Every row comes from one small tree of marks. Brackets hold a mark, then the marks that hang from it, in alphabetical order. Every link used is in the known rows. Which tree was each row made from?
Known rows
{vipuba {gozim {dager pini {vosoz fenete}}}}: [ 15   0   5 -12 -20  24  26 -28   3 -10   1  -7  -3 -28  -6  17  14  16
   6   2  24   6 -11  15]
{bufu {bedoz {dagar fenete} {vosoz {vipuba gozim}}}}: [  5   6  17  -7  13   8  16 -19   3  21 -25   9   4 -17 -43 -22  25  33
   4  26 -14   9  -6 -12]
{bufu {bedoz {vosoz fenete}}}: [  3   3   4  -9 -22  24  18 -19   1  22 -11  -2  -5 -21 -37  -9  28  32
  -2  16   2 -15   8   2]
{gozim dager}: [ 17  -9   9 -17  -7  32  13 -24 -11  -2   7 -10   1 -25 -23  33  12  27
  17  14  13  -8  -8  10]
{dagar {bedoz bufu {vosoz {vipuba gozim}}} fenete}: [ -8  20  14  -3   2   2  16 -21  -5  12 -17  13  -4 -15 -34 -16  20  20
  10  28   4   7 -17 -11]
{bufu {bedoz {dagar fenete} {vosoz {vipuba {gozim dager}}}}}: [ 16   0  23  -7  21  17  11 -21   4  14 -25   8  -2 -19 -38 -14  27  39
  10  27 -12  11  -8  -8]
{fenete dagar}: [  1  -4   2 -20 -10  24  21 -29 -12  14   8   2   3 -15 -24  15  12  21
  14   7   2  -9   6  14]
{vipuba gozim}: [  5  -3   0 -17  -4  21  21 -24 -10   7   1   0  16 -28 -27  39  13  25
  11  15  14   3 -21   3]
{bedoz bufu {dagar fenete} {vosoz vipuba}}: [ -1  13  18 -10  -2   2  12 -22  -2  11 -11   3  -9 -14 -35 -41  18  20
   4  28  -5   2   6 -10]
{vosoz {fenete {dagar {bedoz bufu}}} {vipuba {gozim dager}}}: [ -2  18   3   0  -7  19  25 -32 -11   5 -18  14 -19  -7 -29 -35  30  28
  16  14   9  -1 -18  19]
{bufu bedoz}: [  0  -3   3  -6 -12  26  22 -17 -13  13  -4  -7  11 -25 -42   6  22  31
  14  18  11 -12  -7   7]
{dager {pini vipuba} vosoz}: [ -5  -4   9 -20 -21  17  21 -28 -15 -26   9  -6  18 -16  -8  23   6  -4
  -3   3  37   1  -1   7]
{bedoz dagar {vosoz {vipuba gozim}}}: [  9  -1  12 -18   8  12  11 -23  -6   4 -14   8  15 -11 -31  12  13  17
  -3  24   9   8  -9  -8]
{vipuba {gozim {dager pini {vosoz {fenete {dagar bedoz}}}}}}: [  7   6   6  -6 -16  20  28 -35   1   3 -10   7 -11 -11  -7 -11  26  15
  16 -10   9   7   1  27]
{vipuba {gozim dager}}: [ 16 -10   7 -16   4  29  17 -27  -9   0   1  -2   9 -30 -22  47  15  32
  17  14  14   4 -23   7]
{bufu {bedoz dagar {vosoz fenete {vipuba gozim}}}}: [  5   9   6  -5  -4  15  18 -19   1  17 -30   7   1 -12 -43 -31  31  31
  -7  23   0   3  -7  -2]
{dager gozim {vosoz {fenete dagar}}}: [ -3   7  -1 -20 -20  22  24 -31   2   5   1  -1  -8 -12  -5   2  10  19
  -1   4  12  -2   9  29]
{dagar {bedoz bufu {vosoz {vipuba {gozim dager}}}} fenete}: [  5  13  20  -1   8  11  11 -24  -3   5 -18  11 -11 -17 -29  -8  22  27
  15  27   3   7 -18  -7]
{pini dager vipuba}: [ -5  -1   5 -22 -16  31  16 -28 -11 -15   0 -11   1 -14 -19  33  15  16
   0  15  24  -7 -12  -5]
{vosoz {vipuba gozim}}: [  4   2   1 -17  -3  21  19 -20 -17  -4  -1   2  15 -20 -26  32   2  18
   6  23  23   3 -29  -1]
{pini {dager {vosoz {fenete dagar}}} {vipuba gozim}}: [-12  12  -5 -21 -27  24  25 -42   2 -10  -7   7  -8  -7  -5   5  23  17
  -6   1  20   5  -8   8]
{dagar bedoz fenete}: [  2   9   7 -11  -6  15  17 -20  -8  17  -8  -2  -7 -21 -28  -9  16  24
  25   5  -8  -4  -3   6]

Write each row's tree
[  3   8   4  -9 -20  24  16 -14  -5  12 -13   0  -7 -12 -36 -14  18  24
  -8  25  11 -14   0   0]  {bufu {bedoz {vosoz fenete vipuba}}}
[ -4  12  11  -7  -7   4  23 -26  -4  17  -7  -4  -8 -26 -40 -44  25  30
  19  14 -11   0   2   3]  {bedoz bufu {dagar fenete}}
[  1  10  -5 -21 -12  22  25 -29  -9  10  -5  11  -8 -11 -22   0   9  21
   2  12   7   1 -13  11]  {vosoz {fenete dagar} {vipuba gozim}}
[-19  29  -6   2 -25   6  29 -33 -11   3 -14  18  -9  -1 -24 -52  24  14
   8   9  20   3 -13  21]  {dager {vosoz {fenete {dagar {bedoz bufu}}} {vipuba gozim}}}
[ -6  17   1  -7 -22  12  30 -28  -8  -2 -12  11  -7  -2 -10 -24  13   1
   5  -3  20   7  -4  20]  {dager pini {vosoz {fenete {dagar bedoz}} {vipuba gozim}}}
[-14  11   3   0 -13  13  25 -30 -16  16  -6   8  -2  -9 -35 -28  30  23
  23  11   2 -10   3  17]  {fenete {dagar {bedoz bufu}}}
[ -3  -5  14 -22  -8  19  22 -26 -10 -31   4 -11  22 -16  -1  41   2  -3
  -7  10  40   6  -5  12]  {dager gozim {pini vipuba} vosoz}
[ 14   0   9 -17  -5  30  27 -29  -5  -1  -2   3 -16 -16 -12  11   9  15
   5   8  10   5  -9  13]  {vosoz {fenete dagar} {vipuba {gozim {dager pini}}}}
[-11  10   8 -15 -16  16  28 -33  -4 -14 -14   2  -4  -1  -1 -11  18  -1
  -3  -8  22   4  10  28]  {dager gozim {pini vipuba} {vosoz {fenete {dagar bedoz}}}}
[  1   1   1 -22 -13  24  19 -45  -4 -12  -3  13  -3 -12  -6   7  22  23
   2  -3  17   6  -8  20]  {pini {vipuba {gozim {dager {vosoz {fenete dagar}}}}}}
[ -9  19  15  -4  -8   5  12 -20  -8  10 -12   6 -11 -11 -32 -30  16  15
  10  26   2  -5  -2  -7]  {dagar {bedoz bufu {vosoz vipuba}} fenete}
[ -3  10  -1 -15 -24  17  30 -31  -5  -5   0   7  -5  -9  -6  -6   4   3
  -4   4  22   6  -4  16]  {dager pini {vosoz {fenete dagar} {vipuba gozim}}}
[ 13 -11  12 -11  -8  23  24 -28  -5 -15   6  -7  14 -27  -8  42  11  13
  12   7  28   8 -14  10]  {vipuba {gozim {dager pini vosoz}}}
[ -4  15   5 -11 -27  16  16 -22  -7   4  -2   0 -13 -13 -31 -20  14  15
  -9  30  18 -12  -1  -2]  {bedoz bufu {vosoz fenete vipuba}}
[ 10  -2   5 -14 -18  24  28 -37   3   0   3   3 -10 -20  -4   8  17  17
   8  -4  12   7   2  23]  {vipuba {gozim {dager pini {vosoz {fenete dagar}}}}}
[ -9  18   8  -2 -11   7  23 -22  -9  16  -9  -1 -11 -23 -36 -33  24  26
  27  12  -3  -6  -5   5]  {dagar {bedoz bufu} fenete}
[  4   7   9 -10  -7  22  17 -34  -1   7  -7  14 -17 -10 -24  -9  22  26
  -2  25   8   0  -5   5]  {bedoz bufu {vosoz {fenete dagar} {vipuba {gozim dager}}}}
[ 11   9  13  -5  -3  15  15 -28   2   2 -19   6 -11 -15 -32 -30  29  29
  -2  27   7   6 -11   0]  {bedoz bufu dagar {vosoz fenete {vipuba {gozim dager}}}}
[-12   7  11  -3 -10  12  18 -32  -9  21  -8  12  -2  -4 -34 -19  32  18
  11  14  -1 -10  16   8]  {fenete {dagar {bedoz bufu vosoz}}}
[ -8   4   0 -22 -20  15  30 -41  -5 -10  -1   9   3 -13  -5   3  17   5
  -6  -6  20   9   0  16]  {dager {pini {vipuba gozim}} {vosoz {fenete dagar}}}
[ -1  12  -3 -12 -22  20  23 -28  -8  22 -12   6 -17  -8 -25 -28  26  23
  16  -4  -6 -11   9  22]  {vosoz {fenete {dagar bedoz}}}
